Known rows, with every step that occurs
bubu/ponogo: 0	17	-2	-21	-11	9	-15	4	2	10	-3	-4	-19	5	-11	6	-1	7	2	-3	5	5	-7	-4	3	-12	-5	3	11	-2	-10
ponogo/bubu/bivag: 1	7	24	-7	-4	-1	4	-8	-3	11	-5	14	10	-19	-13	-15	2	21	-10	-1	6	-4	10	7	8	14	6	8	-9	-6	-3
botek/mivit: -16	11	-11	-9	-2	13	-9	2	-6	17	-14	30	-22	-6	-5	17	-11	-12	27	-26	-10	-3	-6	-3	-5	4	8	4	9	-9	-17
volaf/toma/ponogo/bubu/bivag/nenes: 10	21	22	-5	13	6	22	21	-14	11	13	5	16	-20	-19	-14	7	18	-11	20	11	27	-6	-8	-10	21	-8	11	-44	19	12
bubu/bivag: -12	17	-2	-9	-9	-4	-12	3	0	16	-8	8	6	-14	-12	15	-9	12	-2	-5	-3	7	2	-2	-2	1	5	10	-4	-7	-6
bivag/bubu/pavif: 11	8	13	-26	-9	4	-3	-20	-18	-9	3	0	11	8	-10	-8	-15	10	2	-11	27	-19	12	13	-16	-23	11	-1	1	3	5
pavif/ponogo/bivag: -13	-15	-19	11	-2	-8	-6	11	8	-10	0	-16	-18	3	22	0	-8	-11	-10	5	-13	0	-11	-1	13	-10	-20	8	-7	-7	-5
volaf/toma/ponogo/bivag: 11	16	-19	-2	4	1	-17	27	-14	-1	4	-18	4	-11	-13	-17	-12	-2	7	12	-7	32	-25	-9	-6	5	-18	12	-44	8	9
ponogo/bivag/botek/nenes: -28	-7	-44	17	0	-10	11	10	22	-7	-9	2	8	-17	30	11	-15	-34	22	-3	-2	26	10	-11	-16	-9	23	10	18	3	-14
bubu/pavif/ponogo/bivag/nenes: -14	-8	-24	8	-10	-17	19	15	4	-23	-2	-8	-3	31	30	10	-9	-8	-20	24	18	0	6	8	-9	-27	-14	7	-5	1	-1
ponogo/bubu/bivag/botek/nenes: -25	0	4	7	0	-4	25	-1	19	13	-4	13	23	-37	9	0	6	-13	0	-7	10	23	20	0	-3	14	25	4	11	2	-4
ponogo/bubu: 2	-3	20	-22	8	4	4	-11	-13	-2	-6	18	-5	-12	-10	-24	-3	14	7	-1	3	-20	-7	2	7	8	8	8	6	2	-12
bivag/bubu/pavif/ponogo: 1	-6	17	-18	-8	3	0	-13	-11	-8	13	-20	-2	12	6	-4	-4	0	-21	-8	21	-18	2	16	4	-24	-13	-6	-3	1	14
pavif/bubu/bivag/nenes: -19	-4	13	1	-5	-5	33	9	7	-12	4	16	2	-4	22	16	-1	14	-23	17	12	-2	1	-8	-10	-5	11	6	-13	-3	-11
volaf/toma: -20	18	-10	-35	12	12	-4	5	-25	11	-6	7	-6	-12	-27	-9	-14	9	14	6	-2	13	-22	-15	-10	5	-3	7	-4	13	-8
toma/ponogo: 9	11	3	-18	1	2	-28	18	-9	5	1	-5	-2	-12	-9	11	-10	1	9	-7	-9	2	-31	-2	4	-1	-4	13	-15	4	2
lefab/mivit/botek/ponogo/bivag: 21	-5	-27	28	9	-6	-16	-20	37	16	-16	-2	-12	10	2	-3	-3	-2	22	-18	-27	19	10	-1	18	28	-5	-1	25	-6	2
ponogo/nenes: -17	3	-2	-9	13	-7	3	7	-3	0	-21	31	-9	8	-3	4	-8	6	12	20	1	-2	-10	9	-10	-6	7	19	19	19	-27
bivag/ponogo/bubu: 13	-16	7	-2	13	8	13	0	-9	7	5	16	-3	0	-12	-20	17	-1	9	0	11	-14	-1	1	0	11	16	-22	3	1	-2
pavif/ponogo/bubu/bivag/botek: -23	-13	24	12	-7	-3	16	-14	6	2	0	-8	19	-26	20	-4	15	-2	-29	-14	1	-3	-2	-3	23	8	-2	-11	-1	-9	16
toma/ponogo/bubu: 22	2	29	-17	7	4	-12	8	-11	-2	2	2	2	-17	-10	-20	2	9	1	-3	0	-9	-25	7	14	12	-3	10	-18	3	5
lefab/mivit/botek: -4	-1	-8	-4	5	-2	-17	-31	10	11	-37	19	-10	-4	-15	10	-5	7	33	-16	-18	-4	-15	5	17	27	5	4	28	7	-13
bubu/pavif/ponogo/bivag/botek/nareg: -17	-30	-19	29	-25	-21	19	3	1	-21	-3	-21	14	1	44	13	-2	-17	-14	2	6	5	3	-5	6	-15	15	-18	-7	-19	20
volaf/toma/ponogo/bivag/bubu/pavif: 35	17	0	-4	-7	4	-9	6	-22	-14	17	-30	23	4	-14	-34	-11	3	-7	6	26	23	3	9	-19	-12	-16	2	-53	8	30
lefab/mivit: -3	3	-4	-3	5	0	1	-9	-3	2	-30	17	-17	-1	-8	11	-15	-2	23	-18	-10	-10	-25	10	16	20	8	12	18	10	-10
lefab/mivit/botek/bivag/bubu/ponogo: 16	8	11	21	9	18	-10	-34	35	10	1	-11	-21	17	-12	4	8	-3	22	-22	-18	11	25	11	12	9	0	13	22	-5	7
ponogo/bivag/pavif: 5	0	-32	12	-17	-13	6	11	-14	-26	0	-1	0	12	16	13	-9	-8	1	10	1	-25	6	-15	-21	-22	1	-10	1	3	-16
volaf/toma/ponogo: 1	22	-1	-29	10	12	-19	23	-24	12	4	-10	1	-17	-28	-5	-7	4	9	5	-5	24	-39	-12	-3	9	-15	10	-29	15	9
pavif/ponogo/bubu/bivag/botek/nareg: -17	-31	26	27	-9	-7	33	-8	6	3	9	-5	11	-36	29	7	18	0	-22	-9	-8	0	5	-13	26	19	21	-19	-10	-17	18
pavif/ponogo: -23	-9	-1	-16	4	0	-9	7	-4	4	0	-7	-21	-3	7	12	-4	-5	-7	-2	-13	-9	-25	-3	16	-5	-16	6	6	1	-6
botek/mivit/lefab: -9	9	-4	-5	5	26	-27	11	-23	18	-13	20	-19	-20	-11	9	-30	-18	17	-18	-8	2	1	-5	-12	6	9	4	15	-17	-35
toma/ponogo/bubu/bivag: 22	12	32	-1	-4	-1	-12	10	-2	11	5	-1	18	-24	-14	-12	7	16	-15	-3	2	7	-6	11	15	18	-6	11	-34	-5	14
botek/nareg: -5	-11	-4	-9	1	-3	5	7	-10	5	-1	14	-16	-17	0	20	-13	6	22	1	-13	-7	-9	-15	-1	4	31	2	1	-5	-12
bivag/botek: -26	-1	-10	-12	-2	1	-4	-12	-8	-5	-16	8	13	-18	10	15	-13	-6	18	-20	-5	-9	-16	-21	-8	-11	24	-3	23	1	-4

Rows
-9	-17	26	-15	10	4	8	-3	-6	-1	4	-1	-18	-8	6	-20	7	3	-15	1	-3	-20	-18	5	27	8	-15	3	1	0	-4 | pavif/ponogo/bubu
-16	4	-9	11	17	3	-16	-19	22	11	-26	13	-12	9	-14	16	-7	-4	32	-13	-35	8	0	10	13	24	5	28	30	-4	-4 | lefab/mivit/botek/bivag
16	-7	8	-13	-3	2	12	-1	-18	3	-2	13	15	18	-20	-25	18	2	-5	5	38	-12	7	22	-5	1	12	-27	1	-3	10 | bivag/ponogo/bubu/pavif
-3	1	-6	-5	22	-3	-17	-9	26	27	-7	19	-7	12	-10	3	7	12	15	13	-14	17	12	-3	-6	7	-1	1	40	10	-17 | mivit/botek/ponogo/nenes
-1	13	11	-11	3	9	-1	-7	-7	-8	14	-7	8	21	-10	-2	-17	-1	1	-7	8	-8	27	17	-21	-27	11	24	3	-8	14 | botek/bivag/bubu/pavif
-23	-3	4	-12	-2	-13	6	13	-5	-3	-15	8	-4	31	5	3	4	0	-24	29	21	0	-11	33	5	-17	-20	8	11	14	-6 | bubu/pavif/ponogo/nenes
4	-2	7	2	9	7	13	11	-7	2	9	6	12	32	-19	-20	15	-9	-6	9	18	-1	21	26	-9	-3	11	-1	2	-14	20 | botek/bivag/ponogo/bubu/pavif
-28	-6	-14	5	3	-1	-11	3	7	-3	15	-16	-11	20	10	35	14	-15	-7	10	-28	-14	6	-14	0	-15	-22	-3	21	-6	-1 | mivit/botek/bivag/pavif/ponogo
-3	19	2	-15	20	2	-5	29	-16	8	-6	10	1	-2	-24	-10	0	5	7	29	2	31	-33	5	-9	9	-15	18	-22	32	-4 | volaf/toma/ponogo/nenes
-5	-9	-23	31	22	7	-8	-8	25	19	-15	11	-10	22	-17	21	14	-19	35	-13	-28	14	6	9	7	27	12	-2	26	-4	6 | lefab/mivit/botek/bivag/ponogo
-4	17	-11	-1	-22	-8	3	9	-14	-2	2	2	12	-2	-3	31	0	5	-12	1	5	-17	9	-12	-16	-12	3	-14	0	2	-8 | bubu/bivag/pavif
-17	-2	-8	7	17	-3	11	2	14	9	-6	14	6	4	16	10	-1	-9	8	-5	-5	10	1	-12	-11	-7	16	-3	41	12	-5 | bivag/botek/ponogo/nenes
9	-18	3	33	27	8	9	-19	23	15	-11	18	-7	16	-19	-12	26	-10	27	-9	-19	3	13	18	17	40	13	-4	22	-5	9 | lefab/mivit/botek/bivag/ponogo/bubu
20	10	15	-13	-6	17	-5	-14	3	2	16	-13	-18	1	-6	-4	0	7	4	-13	12	-6	11	-5	-5	-20	3	-4	4	3	-4 | bivag/bubu/ponogo
-9	-7	28	1	-2	-2	8	-1	4	11	5	-3	-3	-15	2	-11	13	10	-32	1	-1	-3	-1	11	28	14	-18	3	-13	-8	5 | pavif/ponogo/bubu/bivag
36	4	-6	6	-6	0	-1	-9	8	-4	24	-24	8	21	6	-22	-14	0	-10	-12	18	4	38	6	-16	-23	2	-7	-2	-10	19 | botek/ponogo/bivag/bubu/pavif
8	8	16	1	-16	-7	19	-1	-17	-6	4	10	15	-8	-4	1	12	12	-20	5	14	-28	16	-3	-6	2	4	-16	-5	1	-5 | ponogo/bubu/bivag/pavif
40	-13	-10	35	13	2	-7	-39	37	9	3	-11	-12	5	7	-13	-3	-1	24	-29	-20	8	29	-2	11	20	3	-9	19	-2	8 | lefab/mivit/botek/ponogo/bivag/bubu
-7	-11	8	-13	-14	-2	24	7	-21	-32	8	3	-3	7	21	10	5	2	-21	11	13	-42	-17	-13	-5	-16	2	-21	0	2	-14 | bivag/pavif/bubu
-14	-2	21	-6	-13	-2	8	4	4	-5	1	5	7	-13	7	1	1	16	-27	4	7	-2	-6	3	9	4	2	2	-17	-15	-2 | pavif/bubu/bivag
9	11	-19	6	-16	-1	-12	9	13	-4	-3	-13	-14	12	5	-6	-5	1	0	5	4	14	6	-1	-2	-15	-9	6	-2	-9	-9 | bubu/ponogo/bivag
-26	-22	-23	22	-7	-10	2	-1	9	-19	-6	-18	4	-7	41	8	-6	-22	-7	-9	-13	0	-11	-15	8	-14	-5	-4	6	-8	5 | pavif/ponogo/bivag/botek
-15	-1	-25	-2	14	-2	-6	-13	31	23	-30	21	-17	-10	-10	18	-2	-14	40	-7	-14	22	-3	11	12	33	9	13	36	17	-22 | lefab/mivit/botek/nenes
-19	0	1	-26	-12	-5	-8	6	-12	0	-6	-11	-3	16	1	7	-3	-1	-22	4	15	-6	-17	18	11	-15	-21	0	3	-2	7 | bubu/pavif/ponogo
29	13	24	6	-18	-6	3	16	-16	-5	14	-6	22	-12	-5	5	18	8	-25	3	10	-16	0	0	1	6	-8	-13	-31	3	12 | toma/ponogo/bubu/bivag/pavif
18	-7	-7	11	1	-1	0	-15	1	-18	9	-5	-5	-5	12	-15	-20	0	14	-8	0	-11	18	-6	-14	-17	12	7	-9	-1	-7 | ponogo/bivag/bubu
1	-14	3	12	25	10	-6	-10	16	15	8	11	2	10	-20	-14	24	-4	20	4	-14	4	23	1	-3	15	12	-6	15	-14	3 | mivit/botek/bivag/ponogo/bubu
20	4	18	-29	3	2	-15	-27	7	21	0	3	15	11	-24	-31	12	23	-7	-3	15	1	22	10	7	10	-4	-15	24	-10	11 | mivit/botek/ponogo/bubu/pavif
-16	3	-6	7	-21	-10	6	16	-7	0	12	-15	-1	1	12	36	12	-5	-33	3	-1	-16	-1	-9	4	-12	-21	-19	-5	0	2 | bubu/bivag/pavif/ponogo
31	9	-2	6	9	10	-9	7	-13	-9	23	-26	5	-15	-7	-27	-12	-1	8	1	-1	22	-6	-11	-13	-2	-11	6	-51	12	17 | volaf/toma/ponogo/bivag/bubu
-6	-4	24	-3	-5	1	21	11	13	-12	-5	13	-19	21	14	-13	17	10	-25	31	22	3	-10	15	7	-10	-9	3	5	7	-20 | pavif/bubu/ponogo/nenes
24	-13	-2	20	-22	-11	10	28	-10	-45	17	-21	7	7	35	2	7	-9	-29	17	7	-21	-19	-7	-2	-14	-14	-15	-39	-4	5 | toma/ponogo/bivag/pavif/bubu
-25	8	-10	-10	15	5	-30	-10	15	12	-6	8	-3	4	-16	14	-8	2	24	1	-31	9	10	-6	-7	-2	5	26	22	-12	-10 | mivit/botek/bivag
42	7	3	8	-16	-6	-17	2	-6	-21	12	-25	20	9	5	-16	-14	0	-7	-5	23	2	10	19	-12	-23	-4	4	-39	-4	23 | toma/ponogo/bivag/bubu/pavif
16	-2	-5	10	-13	-1	18	33	-25	-37	21	-25	10	2	15	-15	8	-5	-29	28	12	1	-27	-16	-8	-3	-26	-19	-54	8	11 | volaf/toma/ponogo/bivag/pavif/bubu
21	25	20	-5	-8	4	11	20	-31	4	19	-11	24	-16	-24	-12	20	12	-25	14	14	5	-7	-8	-5	17	-20	-17	-46	15	19 | volaf/toma/ponogo/bubu/bivag/pavif
-4	1	6	-2	19	12	-21	-29	15	4	13	-1	-2	0	-9	3	-7	4	26	-11	-24	-2	29	-7	-13	-9	12	19	15	-9	-2 | mivit/botek/bivag/bubu
-19	-10	-6	6	1	-13	22	20	-10	-15	0	8	-17	24	21	26	14	-12	-19	29	3	-26	-13	1	-3	-20	-20	-10	17	25	-20 | bivag/pavif/ponogo/nenes
36	0	-10	4	-6	-2	-21	-32	23	4	16	-20	16	18	-1	-21	-4	10	0	-10	11	11	48	2	-15	-15	-1	-16	8	-12	16 | mivit/botek/ponogo/bivag/bubu/pavif
-21	-18	-8	4	-5	-4	14	-7	-8	-5	-6	11	5	-28	19	27	-11	-5	25	-15	-13	-7	-10	-30	-6	-1	47	-11	15	-7	-3 | bivag/botek/nareg
28	-5	-36	36	-4	-10	0	-14	22	0	-6	-8	-7	21	11	13	8	-9	12	-11	-19	-6	17	-12	5	16	-7	-25	29	3	-1 | lefab/mivit/botek/ponogo/bivag/pavif
